Every row comes from one small tree of marks. Brackets hold a mark, then the marks that hang from it, in the order of their numbers. Every link used is in the known rows. Which tree was each row made from?
In the rows, 128 means zero.
Known rows
{q_735 {q_48 {q_775 {q_536 q_175 q_627 q_664}}}}: [110 130 150 141 129 162 107 108 133 164 168  86 134 152 154 135 135  57
 106 132 127 139 107 141 158  97 146  82  53 122  92 189  80 168 138 113
 137 160 203 165  77]
{q_48 {q_775 {q_536 q_175 q_664}}}: [102 133 145 140 123 163 119  99 123 141 149  86 128 139 151 139 121  93
 108 112 130 137 110 142 153 103 141  93  62 125  97 191 108 160 123 113
 132 146 144 145  81]
{q_425 q_346 {q_709 q_993}}: [104 144  89 107 163 158 137 112 133  92  97 170  97 111  80  87 107 162
 123 117 161 124 120 126 140 193 120 146 161  19 122 142 109 137 170  97
 147 106  74 118 103]
{q_466 {q_884 {q_735 {q_48 {q_775 q_536}}}}}: [104 161 147 128 133 152  66 135 114 183 111 113 139 129 104  99 119 124
 131 140 114 143  72 152 112 139 136  93 101 121 169 139  17 174 128 158
 144 122 205 137  96]
{q_536 q_175 q_496 {q_627 q_294} {q_664 q_210}}: [120 107 165 152 119 152 123 101 147 152 158  99 108 148 147 153 153  56
  82 106 157 135 120 134 170  73 151 107  49 120  35 196 146 163 167 100
  88 195 162 168  53]
{q_162 {q_326 {q_664 q_210}}}: [ 72 124 108 157 151 124 126 145 127 187  59 119 118 123  92 104 185 108
  75 122 141 133 131 137 141 180 119 110 134 137 138 184 142 122 150 125
 118 144 118 109 105]
{q_120 q_466}: [ 79 143 101 119 135 108 105 162 131 131  96 147 103 100 108  88 107 161
 117 117 167 137 102 122 160 168 131 124 142  79 141 160 106 125 166 133
 113 118 107 112  82]
{q_111 {q_118 {q_162 {q_326 q_664}}}}: [ 63 136  79 155 177 121 143 142 144 161  26 111 133  98  90 143 199 134
  89 120 125 119 167 154 125 222 106 105 168 144 144 180 143 107 138 134
 141 122 110  97 128]
{q_294 {q_627 {q_536 q_175}}}: [ 94 121 130 118 165 122 132 123 124 128 136 130 129 120 133 128 107 116
  99 101 139 120 107 136 143 124 133 115  87 111 103 169  91 125  92  96
 112 146  89 142  94]
{q_120 {q_466 {q_884 {q_735 q_48}}} q_493}: [ 73 159 114 121 135 104  55 189 119 160 111 149 120 108  83  45 118 159
 148 149 146 148  76 123 144 162 143 117 163  99 181  93  54 128 212 186
  93 113 190 140  70]
{q_627 q_294 {q_536 q_664}}: [113 123 143 133 137 135 111 105 129 123 130 151 116 106 128 140 103 143
 105 108 145 133 150 116 135 130 165 102  92 111  99 175 109 159 154 107
 126 187 119 127 106]
{q_735 q_48}: [106 152  89 123 146 121  95 153 124 152 104 168 110 103 106  99 115 140
 136 122 149 123 113 119 149 182 151 107 141  69 150 157  97 134 151 118
 139 125 146 122 106]
{q_559 {q_900 {q_111 {q_118 q_162}}}}: [ 72 162  51 134 160  88 137 149 140 138  77 161 128  69  60 183 111 175
 127 111 153  93 154 138 139 226 132 152 213  69 157 162 145 123 138 157
 156 103  82  89 131]
{q_900 {q_111 {q_118 {q_162 {q_326 q_664}}}}}: [ 51 144  67 165 182 123 151 149 149 166  35 117 127  88  78 162 183 144
 101 125 131 111 163 153 134 233 107 120 192 127 157 179 142 107 140 149
 158 113  98  90 130]
{q_425 {q_294 {q_627 {q_536 q_664}}} q_709}: [102 120 146 122 176 127 144  86 138  78 120 138 119 108 103 106  94 118
 106 115 153 135 112 140 126 137  97 111  90  98  89 146  84 128 145  77
 152 154  87 136 105]
{q_536 q_175}: [ 91 139 102 130 144 125 116 135 127 132 121 124 115 117 121 115 126 120
 116 109 155 117 106 128 162 145 142 113 112  83 113 169 126 125 139 110
 113 121 108 133  89]
{q_466 {q_884 {q_735 {q_48 {q_775 {q_536 q_664}}}}}}: [114 151 158 134 127 170  68 125 114 173 133 109 138 135 113 110 127 112
 134 148 110 144  85 141 113 125 144  81  89 140 137 143  39 187 156 159
 142 143 211 143  83]
{q_536 q_175 q_627 q_664}: [100 121 125 133 136 137 120 122 135 126 154 105 119 134 134 133 141  79
  94 123 153 122 119 122 163 114 139  94  83 107  59 180 136 146 173 106
 105 151 128 153  72]
{q_294 q_627}: [ 96 134 109  99 159 120 122 148 121 121  94 147 119 102 120 122  92 134
 107 106 144 124  99 139 135 164 125 118 127  86 116 165  91 133 111  96
 127 119  83 118 106]
{q_627 q_294 {q_536 q_175 q_496 {q_664 q_210}}}: [119 108 172 163 122 150 124  86 138 154 164 123 106 142 136 145 142  90
  95  96 147 137 134 125 162  73 167 112  48 135  62 186 142 154 148 107
  91 216 145 159  62]
{q_884 q_735}: [ 90 146 110 121 141 121  98 141 124 141  95 141 126 101 102 115 127 136
 114 119 159 122 116 128 133 162 134 118 144  81 137 148 101 134 138 136
 121 117 109 115  96]
{q_559 {q_900 q_111}}: [ 85 157  67 127 139  85 120 146 129 134 108 169 115  79  67 152  81 164
 128 114 169 101 122 118 164 192 146 144 181  56 156 161 125 134 157 135
 144 115  77 101 116]
{q_884 q_466 {q_735 {q_48 {q_775 {q_536 q_627}}}}}: [ 77 139 164 126 134 158  88 117 127 194 135  95 147 114 131  94 135  95
  94 141 136 148  91 168 115 129 125 102 113  88 152 146  34 161 120 153
 134 133 209 149  87]
{q_559 q_346 {q_900 {q_111 {q_118 {q_162 q_326}}}}}: [ 80 160  34 153 176  80 147 157 151 140  57 158 138  68  22 202 129 146
 108 111 138  91 170 137 137 232 106 133 232  61 154 163 167 122 144 158
 172  98  63  84 150]
{q_884 q_466}: [ 73 141 113 118 144 132 110 138 121 142 111 139 112  90 110  85 120 150
 108 114 158 130 104 141 135 174 136 117 149  68 139 149 115 132 156 128
 116 119 114 120  97]
{q_162 q_326}: [ 88 137 106 139 153 121 126 146 120 135  77 137 112 112  97 118 140 124
 100 117 150 130 123 138 146 184 132  93 140  99 133 179 122 136 149 112
 132 116 102 109 114]
{q_775 {q_536 q_175 q_496 {q_627 q_294}}}: [111 121 162 134 130 137 124  96 146 143 140  88 119 133 145 168 130  86
  85  99 159 140 106 157 160  78 143 100  49 108  81 204  87 152 125  89
 122 177 152 167  72]
{q_775 q_536}: [ 94 145 117 116 141 121 113 132 117 145  99 139 120 105 104 126 115 146
 105 109 152 133 115 141 136 152 136 106 123  90 145 183  94 137 128 112
 141 129 111 117 102]
{q_493 {q_120 {q_466 {q_884 q_735}}}}: [ 80 165 124 123 135 111  64 173 120 145  88 114 117  96  74  52 116 166
 120 147 147 147  67 147 148 144 132 112 156 128 149 121  71 134 187 160
  69  91 132 117  55]
{q_627 q_294}: [106 137 117 119 141 123 110 131 130 129  92 150 114  95 120 130  95 150
 115 102 153 126 124 126 138 158 152 118 121  74 123 172  96 147 138 107
 133 138 117 115 115]
{q_536 q_175 {q_627 q_294} {q_664 q_210}}: [109 109 154 141 129 143 121 113 139 152 151 102 120 141 141 143 141  69
  81 112 148 133 131 127 155  87 153 113  70 110  46 191 141 160 166 110
  94 176 152 154  77]
{q_559 q_346 {q_900 {q_111 q_118}}}: [ 82 161  37 130 162  69 117 152 146 135  94 182 127  60  42 171  78 161
 126 108 152  83 146 120 146 210 119 152 214  30 147 152 159 131 146 146
 161  99  50  92 122]
{q_735 {q_48 {q_775 q_536}}}: [109 153 121 126 135 144  98 131 120 169 108 136 125 117 127 112 105 123
 128 120 128 139 100 143 140 154 142 100 104  94 164 174  58 158 109 121
 161 128 179 125 107]
{q_120 {q_466 {q_884 {q_735 {q_48 q_775}}}} q_493}: [ 76 161 128 127 124 121  54 173 120 171 109 130 123 122 108  40 106 143
 152 151 130 154  63 131 148 161 135 116 137 114 184  94  30 142 185 195
  98 108 213 138  71]
{q_111 {q_118 q_162}}: [ 82 151  77 125 164 119 126 145 136 137  64 143 121  89  98 145 141 158
 117 108 137 113 147 142 126 207 124 121 165  92 131 169 133 118 128 132
 138 108 108 100 117]
{q_775 q_48 q_536}: [ 98 135 109 103 142 128 100 133 110 158 119 139 120 110 108 134 107 133
  98 122 158 149 102 138 141 149 129 116 110  99 159 184  93 137 113 104
 135 131 120 119 104]
{q_48 {q_775 {q_536 q_664}}}: [106 137 141 131 124 156 111 104 120 141 123 111 124 123 139 134 110 116
 107 118 130 140 117 140 138 133 137  93  85 122 115 188  96 166 129 116
 147 143 140 125  94]
{q_425 {q_294 q_627} q_346}: [100 131 124 112 181 149 143 129 142  74  76 148 130 106  93 113  74 149
 119 114 155 109  96 149 129 161  96 118 132  46 103 153  86 105 126  79
 156 100  88 108 115]
{q_775 {q_536 q_496 q_627 q_664}}: [112 122 149 134 124 144 120 105 136 138 140 114 112 128 126 155 141  93
  88 121 156 141 116 144 155 104 134  84  71 125  80 198 112 159 165  97
 129 175 140 150  59]
{q_118 {q_162 {q_326 {q_664 q_210}}}}: [ 82 135  96 161 156 130 139 148 135 189  39 109 128 119  81 124 209 114
  69 121 132 134 147 138 132 193 109 111 149 151 143 182 148 110 144 136
 122 142 132 104 121]
{q_559 q_346 q_900}: [112 154  54 116 141  74 103 144 137 127  98 174 131  79  56 148  89 148
 110 107 155 101 128 105 149 183 119 130 171  47 137 150 140 131 155 125
 141 122  74 105 123]
{q_493 {q_120 {q_466 {q_884 {q_735 q_48}}}}}: [ 90 175 116 127 137 117  52 183 120 162  99 131 118  98  74  43 120 159
 140 155 140 148  65 144 151 152 147 107 162 119 168 110  55 138 192 165
  80  96 176 126  58]
{q_709 q_993}: [ 93 143  91  96 153 145 118 135 120 128 115 172  91 106 100  90 110 165
 112 103 157 121 124 124 135 175 148 135 145  59 128 164 118 143 160 118
 117 112  79 116  95]

Write each row's tree
[ 89 163 112 120 134 109  76 176 121 133  90 127 102  97  82  53 105 176
 123 140 144 147  62 143 165 155 139 109 148 129 145 139  90 132 193 138
  75  92 130 114  62] => {q_493 {q_120 {q_466 q_884}}}
[105 117 133 106 134 142 105 119 121 153 152 118 124 128 126 150 125  92
  77 139 154 155 112 134 144 119 128  97  81 120 108 195 104 152 145  99
 126 160 139 138  82] => {q_775 q_48 {q_536 q_627 q_664}}
[104 159 116 123 147 130  67 161 116 166 107 145 126 116  83  84 128 137
 142 141 135 125  81 131 118 163 141 100 138  95 153 122  57 153 169 153
 121 117 175 132  92] => {q_466 {q_884 {q_735 q_48}}}
[115 135 144 130 128 156 101 116 131 162 142 116 129 135 141 131 122  83
 106 136 126 142 110 138 141 126 142  82  77 113 110 185  71 175 143 117
 150 158 196 145  89] => {q_735 {q_48 {q_775 {q_536 q_627 q_664}}}}
[ 62 152  79 155 178 123 154 157 139 147  53 135 119  88  76 167 153 145
 114 117 140 114 154 158 137 226 123 116 198  95 146 180 142 126 129 147
 158  94  91  90 128] => {q_900 {q_111 {q_118 {q_162 q_326}}}}
[109 112 148 154 120 145 126 112 139 157 163 100 105 154 135 135 170  51
  85 116 159 130 108 130 179  90 138 103  61 125  42 191 159 147 174 107
  82 178 148 165  38] => {q_536 q_175 q_496 q_627 {q_664 q_210}}
[112 118 138 134 128 158 113 101 126 147 176 104 111 141 132 161 137  80
 100 117 158 154 104 139 172  91 141 103  52 135  99 194 131 144 140  88
 113 170 139 160  55] => {q_775 q_48 {q_536 q_175 q_496 q_664}}
[103 119 136 113 157 135 126 119 122 116 132 150 125 112 125 135 102 127
  97 112 134 130 124 124 128 138 138 102  97 119  93 168 105 146 127 100
 123 165  88 130  96] => {q_294 {q_627 {q_536 q_664}}}
[ 97 127 147 141 129 144 120 119 116 166 148 102 125 138 118 135 149  91
  89 109 141 138 123 134 150  95 145 111  85 120  92 195 146 145 151 116
 111 159 132 145  69] => {q_775 {q_536 q_175 {q_664 q_210}}}
[ 99 126 124  98 144 126 103 132 121 162 128 125 124 120 118 139 119 106
  74 131 160 152  99 142 143 136 117 108  97 102 136 190  85 141 120 100
 130 139 133 130  94] => {q_775 q_48 {q_536 q_627}}
[ 60 131  92 164 172 125 142 150 139 191  25 110 130 110  82 137 216 119
  70 120 123 122 168 155 124 211 103 119 168 154 140 186 161 108 136 142
 127 129 121  98 120] => {q_111 {q_118 {q_162 {q_326 {q_664 q_210}}}}}
[110 142 138 135 120 147 112 104 130 150 105 115 112 123 136 131 115 116
 113 107 143 141  92 154 155 134 125  99  78 115 131 187  78 156 106 109
 145 142 145 131  80] => {q_48 {q_775 {q_536 q_496}}}
[103 126 123 137 134 128 123 119 147 136 138 107 108 135 136 132 149  80
  98 112 165 120  93 138 180 115 130 100  76 102  75 181 120 134 146  98
 101 146 133 158  59] => {q_536 q_175 q_496 q_627}
[117 123 159 137 115 161 118  91 139 145 140  94 118 141 149 152 133  76
  89 121 141 145 104 149 158 101 128  80  46 135  78 200  90 173 136 104
 134 170 163 150  61] => {q_48 {q_775 {q_536 q_496 q_627 q_664}}}
[ 63 151 123 116 131 100  66 178 120 142  97 132 118 107  86  53 116 165
 131 142 152 147  77 128 140 154 129 120 155 110 165 102  70 124 203 184
  83 108 148 131  66] => {q_120 {q_466 {q_884 q_735}} q_493}
[ 78 151 153 128 134 164  86 121 120 190 122 111 140 104 122  88 126 121
 114 130 134 148  94 164 112 143 135 109 127  84 175 137  41 158 114 156
 140 125 195 137  95] => {q_884 q_466 {q_735 {q_48 {q_775 q_536}}}}
[102 127 137 137 146 125 119 107 132 132 134 133 121 116 136 135 109 133
 105  96 149 127 127 124 149 120 158 114  83  99 110 173  98 137 119 106
 115 168 120 139 105] => {q_627 q_294 {q_536 q_175}}
[112 110 153 138 147 148 137  98 134 118 165 118 114 135 145 150 124  89
 101 101 142 131 108 135 158  95 142  98  50 142  60 176 120 143 123  85
 104 184 105 162  62] => {q_294 {q_627 {q_536 q_175 q_496 q_664}}}
[107 160 128 131 135 147  64 146 120 172 106 131 128 126 109  82 117 124
 144 145 122 129  69 137 127 163 138  98 115 110 155 123  36 168 145 161
 127 112 197 130  96] => {q_466 {q_884 {q_735 {q_48 q_775}}}}
[102 124 131 125 141 125 117 121 142 132 131 107 123 122 142 141 117  97
  94 107 158 123 115 135 157 114 145 110  86  84  80 183  98 143 139  99
 111 149 136 148  95] => {q_536 q_175 {q_627 q_294}}
[ 88 147 163 142 124 176  90 105 129 190 130 106 128 112 126  97 136 106
 118 124 140 150  84 170 126 131 136 106 102  99 163 140  46 163 117 147
 135 143 204 152  71] => {q_884 q_466 {q_735 {q_48 {q_775 {q_536 q_496}}}}}
[122 136 149 159 117 173 110  95 133 158 167  99 115 149 150 140 135  71
 128 117 129 143 100 143 171  96 156  84  44 130 101 183  94 167 133 108
 135 169 196 166  60] => {q_735 {q_48 {q_775 {q_536 q_175 q_496 q_664}}}}
[ 88 167  24 133 167  72 128 153 154 137  76 173 137  57  34 196 103 166
 124 108 145  84 159 124 137 224 108 154 229  42 154 150 160 119 140 157
 167 100  64  85 139] => {q_559 q_346 {q_900 {q_111 {q_118 q_162}}}}
[121 115 157 153 128 150 123  81 141 123 166 123 107 132 143 154 127 104
 110  96 152 133 134 122 165  87 168  98  47 130  69 178 123 154 151  95
 108 207 135 159  71] => {q_627 q_294 {q_536 q_175 q_496 q_664}}
[105 128 128 126 132 143 111 110 126 158 156 107 110 135 123 151 131  95
 100 110 164 150  87 148 171 108 131 113  67 115 124 193 108 133 111  90
 115 151 135 151  66] => {q_775 q_48 {q_536 q_175 q_496}}
[101 162  43 127 144  73 113 154 143 132 108 182 126  68  41 166  74 156
 122 110 163  94 123 102 158 191 126 146 195  26 151 150 144 132 156 138
 155 112  59  99 122] => {q_559 q_346 {q_900 q_111}}
[101 121 155 138 122 157 121  97 132 145 161  70 133 149 159 144 132  66
  87 122 133 138 108 146 155  88 130  85  47 130  74 198  99 163 129 110
 125 154 157 156  74] => {q_48 {q_775 {q_536 q_175 q_627 q_664}}}
[100 114 143 126 157 139 133 112 124 118 159 123 127 128 139 139 113 103
  98 107 135 127 120 126 141 110 145 103  72 130  75 173 115 138 124  94
 108 168  93 150  84] => {q_294 {q_627 {q_536 q_175 q_664}}}
[112 121 138 155 129 145 125  94 136 129 167 127 105 135 130 135 146 100
 110 106 152 128 124 119 170 102 150  95  60 134  77 175 140 140 155 103
 102 189 121 158  55] => {q_627 {q_536 q_175 q_496 q_664}}
[115 109 157 128 119 155 111 112 126 184 159 112 110 146 119 153 152  64
  65 131 160 164 102 143 154  93 126 104  61 139  89 206 130 160 148 101
 105 184 161 150  51] => {q_775 q_48 {q_536 q_496 q_627 {q_664 q_210}}}
[119 150 131 141 124 152 102 115 130 170 116 129 114 124 135 120 117 110
 130 114 136 141  91 151 156 143 142  95  82 107 151 178  58 161 111 114
 155 144 189 139  83] => {q_735 {q_48 {q_775 {q_536 q_496}}}}
[102 123 135 118 130 148 103 128 106 181 141 131 117 129 108 138 127 103
  83 129 148 160 118 132 140 121 136 119  98 120 124 194 135 151 140 112
 117 158 136 126  84] => {q_775 q_48 {q_536 {q_664 q_210}}}
[ 94 132 117 112 143 133 108 125 115 159 146 113 126 126 121 139 121 107
  94 117 154 146  96 140 154 119 132 116  88 102 140 188 106 128 109 100
 121 134 124 138  90] => {q_775 q_48 {q_536 q_175}}
[112 114 149 142 120 165 113 107 120 180 175 101 110 152 125 153 153  66
  84 116 156 157 101 141 170  82 137 114  53 141  93 200 151 146 136  99
  97 177 151 159  48] => {q_775 q_48 {q_536 q_175 q_496 {q_664 q_210}}}
[104 145 106 133 166 137 136 106 148  71  72 146 113 105  74  88  98 149
 131 124 171 120 104 138 148 180  89 123 144  29 121 137  96 107 165  83
 172 102 102 111 115] => {q_425 q_294 q_346 q_709}
[ 81 138  84 152 162 127 138 141 138 159  40 109 130 108  88 135 193 128
  84 122 137 129 146 139 135 205 112  98 149 147 148 178 127 110 147 126
 138 134 123 105 130] => {q_118 {q_162 {q_326 q_664}}}
[ 77 152 126 118 135 119  71 168 126 145  96 127 119 111  83  71 124 158
 124 138 153 141  76 129 129 154 126 117 142 109 145 125  66 143 187 169
  96 112 136 123  70] => {q_120 {q_466 {q_884 q_735}}}
[125 115 146 132 123 145 115 102 147 120 133 124 107 121 142 158 122  96
  97 112 160 134 124 132 159 110 151  95  70 110  56 186 115 168 177  95
 117 187 147 149  74] => {q_536 q_496 {q_627 q_294} q_664}
[103 113 144 115 130 144 107 124 114 185 153 118 123 138 119 143 141  77
  61 137 153 160 113 136 146 107 126 111  84 125 103 201 126 155 145 109
 112 169 153 137  76] => {q_775 q_48 {q_536 q_627 {q_664 q_210}}}
[ 71 149 110 112 132  97  79 183 121 132 100 145 103 109  92  51 101 174
 132 134 147 145  77 123 158 166 134 116 147 109 158 122  84 122 210 160
  90 110 142 126  72] => {q_120 {q_466 q_884} q_493}
[ 99 108 154 132 154 141 135 117 120 149 156 125 128 138 132 130 129  88
  82 105 130 130 119 129 138  98 138 117  74 134  69 178 133 140 122 103
  94 175 103 149  76] => {q_294 {q_627 {q_536 q_175 {q_664 q_210}}}}
[112 127 130 147 118 145 117 123 126 153 129 139  98 128 112 125 148 104
 108 110 156 132 117 126 160 129 143 110  98 117  85 178 159 152 174 115
 104 165 131 133  60] => {q_536 q_496 {q_664 q_210}}
[116 118 148 129 117 158 107 113 116 179 152 126 107 139 114 147 141  92
  87 122 156 162 109 139 154 108 135 112  74 136 113 195 137 155 143 101
 112 178 147 139  58] => {q_775 q_48 {q_536 q_496 {q_664 q_210}}}
[115 142 145 142 124 161 101 122 115 191 134 128 124 137 127 115 126  94
 112 125 120 147 115 139 138 130 152 103  89 119 131 183  95 172 136 130
 141 157 194 134  88] => {q_735 {q_48 {q_775 {q_536 {q_664 q_210}}}}}
[121 115 164 153 121 146 119  95 134 153 138 147 104 127 124 142 129 114
  96  99 150 141 139 121 148 104 162 110  70 130  84 183 129 164 155 110
 105 214 142 140  74] => {q_627 q_294 {q_536 q_496 {q_664 q_210}}}
